Each row was made from one path, in order. Every step used is in the known rows, and no mark comes twice. Write each row's path.
Known rows:
nezabo -> legu: [ 2.07 -2.67  1.61  1.85  1.06 -0.73  0.21 -0.93 -3.11 -0.86 -0.92  2.12
  1.20  0.67 -1.58 -1.63  2.22  0.21  0.27 -2.44]
gokap -> zazod -> legu: [ 2.02  0.16  1.15  3.25  0.67  0.37  0.42  0.48  3.27 -1.91 -1.03 -0.82
  1.35  0.11 -2.03 -0.34  0.54  4.29  1.85 -1.13]
zazod -> gokap: [ 0.79  1.87 -1.14 -0.39  0.96 -0.15  0.11  0.09  1.73 -0.15  0.98 -2.50
 -1.21  0.52  0.19 -1.44 -0.13 -1.43 -1.24  1.27]
zazod -> muravez -> legu: [-1.21 -0.19  0.40  2.65  1.41 -0.96 -0.26  1.68  1.66  0.68 -0.95 -3.07
  2.69 -0.22 -1.57 -4.74 -0.18  2.29 -1.38 -0.94]
gokap -> zazod -> muravez: [ 1.42  1.75 -0.58  2.21  1.27 -0.89  0.92  0.30  2.26  0.24 -2.24 -0.75
  2.02 -3.60 -4.35  0.06 -2.18  7.29  0.18 -0.74]
maduf -> zazod -> legu -> muravez -> nezabo: [-2.83  0.64  2.76 -2.65 -0.85  1.81 -2.86  3.62  3.62 -2.64 -1.56 -0.60
  3.25  1.05 -2.02 -1.29  3.29  4.60  0.35 -1.66]
maduf -> zazod -> muravez: [-1.50 -0.19  1.31  1.41  0.65 -0.97  0.07  1.94  2.31  0.62 -2.03 -1.77
  0.91 -5.39 -4.86 -0.13 -1.15  4.30 -0.87 -1.48]
gokap -> maduf -> zazod -> legu: [ 0.27 -1.39  2.73  1.72  1.28  0.96  2.27  2.55  2.11 -2.39 -0.63 -0.79
  1.45 -0.84 -4.21  0.86  1.36  3.17  1.33 -0.37]
muravez -> legu -> nezabo -> zazod -> kadu: [ 1.99 -1.96 -3.05  5.02  1.26  1.35 -2.41  0.84  5.55 -2.02 -4.46 -0.09
  0.65  0.11 -0.37 -5.19  4.48  5.44 -1.67 -1.68]
nezabo -> zazod: [ 2.77 -1.16 -0.66 -0.20  0.51  0.59  0.27 -0.71  2.03 -1.34 -0.47  1.30
  0.01 -2.99 -1.06  0.98  0.60  3.67 -1.76 -1.00]
gokap -> maduf: [ 1.37  0.38 -0.23 -1.49  1.22  0.65  2.81  0.44 -1.23 -0.81  0.18  1.00
  0.90  0.87 -2.08  1.27  0.01  1.85  0.53  1.71]
legu -> nezabo -> zazod -> gokap: [ 4.53  1.47 -2.39 -0.51  0.99 -0.39 -1.19 -1.18  5.39 -3.71  0.16  0.64
 -1.44 -3.33 -0.76 -0.41  3.30  4.29 -2.86 -1.01]
zazod -> legu -> muravez: [-0.83  1.73  2.28 -1.97  1.73  0.40 -3.39  1.77  2.49 -0.11  1.06 -0.69
  1.88  2.08 -1.55 -1.70 -1.06  2.30 -1.21 -0.55]
nezabo -> zazod -> legu: [ 2.02 -0.88  1.15  1.37  1.83  1.81 -0.67  0.13  4.29 -2.86  0.39 -0.38
  0.75 -0.73 -1.33 -0.49  1.59  4.01 -1.82 -2.03]
maduf -> zazod -> gokap: [ 0.83  0.31  0.06  0.47 -0.24 -1.03  0.64  1.55  2.51 -0.40 -0.73 -3.03
 -1.70 -3.52 -1.92 -0.36  0.69 -0.17 -0.14  0.44]
muravez -> nezabo -> zazod -> legu -> kadu: [-0.41  0.07  0.14  0.55  0.68  2.32  0.10  1.58  5.46 -5.29 -2.47  1.52
  2.24  3.34  0.41 -1.96  6.13  6.78  0.63 -2.60]
legu -> nezabo -> zazod: [ 3.43 -0.36 -1.54 -0.20  0.23 -0.34 -1.27 -1.25  3.71 -3.89 -0.90  2.87
 -0.05 -3.48 -0.69  0.98  3.56  5.16 -1.59 -2.41]
muravez -> legu -> nezabo -> zazod: [ 3.78 -2.00 -1.42  1.93 -0.14 -0.69 -0.92  0.11  3.89 -3.86 -1.40  1.19
  1.24 -2.35  0.33 -2.89  5.32  4.27 -1.12 -2.88]
legu -> muravez -> zazod -> gokap -> maduf: [ 3.66  3.14 -0.96 -6.69  0.44 -0.97 -0.01  2.60  0.67 -1.27  0.94 -0.28
  0.66  0.40 -5.20  0.81 -1.89  1.67 -0.84  2.20]
legu -> muravez -> zazod: [ 1.68  0.64  0.15 -5.00 -1.62 -1.61 -2.70  2.18 -0.04 -0.29 -0.65  1.26
  0.82 -0.93 -3.35  0.73 -1.61  1.02 -0.13 -0.79]
maduf -> zazod -> legu: [-0.98 -1.78  3.20  2.50  0.20 -0.03 -0.56  2.12  3.13 -1.60 -0.87 -1.99
  0.43 -1.82 -2.32 -0.27  1.55  1.16  0.95 -2.14]

Which path is each row?
[ 0.94 -1.15  0.89 -0.33 -0.10 -0.08  3.20  1.83 -0.17 -0.80 -1.41  0.65
  0.64 -2.94 -3.99  2.34  0.56  2.57  1.29  0.59] : gokap -> maduf -> zazod
[ 2.28  0.83 -1.32  4.61  0.48 -2.66 -0.32  1.07  4.18 -1.94 -3.39 -0.74
  3.16 -2.73 -2.97 -3.84  2.26  7.85  0.55 -2.33] : gokap -> zazod -> muravez -> legu -> nezabo
[-1.85  0.40 -0.15  3.69  1.48 -2.82  0.60  3.09  2.25  0.98 -2.59 -2.06
  2.61  1.41 -1.63 -5.36  0.90  4.12  0.48 -1.45] : zazod -> muravez -> legu -> kadu
[ 1.97 -1.04  1.90 -1.71  1.14 -1.67 -2.07  0.05 -3.12  0.17 -0.87  2.77
  2.18  0.66 -2.76 -1.81  0.54  2.50 -0.79 -1.90] : nezabo -> legu -> muravez
[-0.18  0.64  1.18  2.06  0.99 -0.13 -2.61  0.22  4.10 -3.79  0.45  0.48
  0.55  0.91  0.15 -1.50  3.70  1.82 -0.13 -2.29] : zazod -> legu -> nezabo
[-1.60  2.16 -0.40 -5.35 -0.95  1.55 -2.42  1.55  0.47 -1.06 -0.70  1.39
  2.94  2.65  0.29 -0.88  1.97  3.01 -0.50  0.76] : legu -> muravez -> nezabo
[ 0.97 -1.09  1.83  0.58 -0.45  0.33 -1.50  1.67  2.26 -3.19  0.14 -0.95
  0.30  0.81 -2.23 -0.61  1.13 -0.89  0.80 -2.26] : muravez -> zazod -> legu
[-0.55 -0.87 -0.48  2.98 -0.57 -2.62  1.15  2.76  0.81  0.20 -2.50 -0.59
  1.24  2.75  1.23 -4.45  2.66  0.68  2.43 -0.71] : muravez -> legu -> kadu
[ 3.83  1.47 -1.40 -3.00  0.37  0.24  2.37  1.62  0.73 -2.54  0.32 -1.03
 -0.68  0.26 -4.06  0.85  0.21 -0.66 -0.03  1.59] : muravez -> zazod -> gokap -> maduf
[ 1.61 -2.28  0.33 -0.05  0.70 -0.04 -4.02  2.07 -1.58  0.17 -3.98  2.21
  1.14  2.35 -5.60 -2.96  0.32  2.19 -0.49 -2.30] : nezabo -> legu -> muravez -> zazod -> kadu
[ 5.03  1.30 -2.05 -2.29  2.66  1.51  3.02 -0.16  2.90 -2.26  0.94 -0.53
 -0.19 -1.50 -2.94  0.78  0.47  4.01 -2.44  1.98] : nezabo -> zazod -> gokap -> maduf
[ 3.35  3.66 -2.34 -7.53  1.73  2.99  0.81  1.39  3.45 -3.29  0.19  0.77
  2.87  1.47 -2.79 -0.05  2.32  6.91 -3.15  2.49] : legu -> muravez -> nezabo -> zazod -> gokap -> maduf
[-0.43  0.70 -0.53  3.12  1.10 -1.82 -1.89  1.09  3.50 -1.45 -1.33 -1.58
  2.73 -1.10 -1.39 -4.75  2.49  3.71 -1.28 -2.17] : zazod -> muravez -> legu -> nezabo
[ 0.36  2.58  0.80 -2.21 -0.23  1.89 -1.93  2.00  3.60 -3.05 -1.93  0.43
  4.18  3.03 -1.74 -1.39  2.45  7.53  1.49 -0.43] : gokap -> zazod -> legu -> muravez -> nezabo
[ 1.09 -0.85 -0.73  2.22 -0.60 -1.64 -1.20  0.97  1.94 -1.93 -1.07 -0.05
  1.28  0.45  1.54 -3.88  4.51  0.66  0.63 -1.74] : muravez -> legu -> nezabo
[-1.97 -0.11  0.59  1.62  1.40 -0.43  0.47  0.91 -0.57 -2.65 -3.60  2.56
  3.65  3.21 -2.81 -4.18  5.33  6.31  0.42 -3.31] : zazod -> muravez -> nezabo -> legu -> kadu
[-0.07 -1.31  1.23  1.99  1.36 -1.27  2.98  3.65  1.30  0.07 -2.41 -2.52
  3.50 -3.14 -5.79 -2.38  0.29  4.97  0.13 -0.48] : gokap -> maduf -> zazod -> muravez -> legu
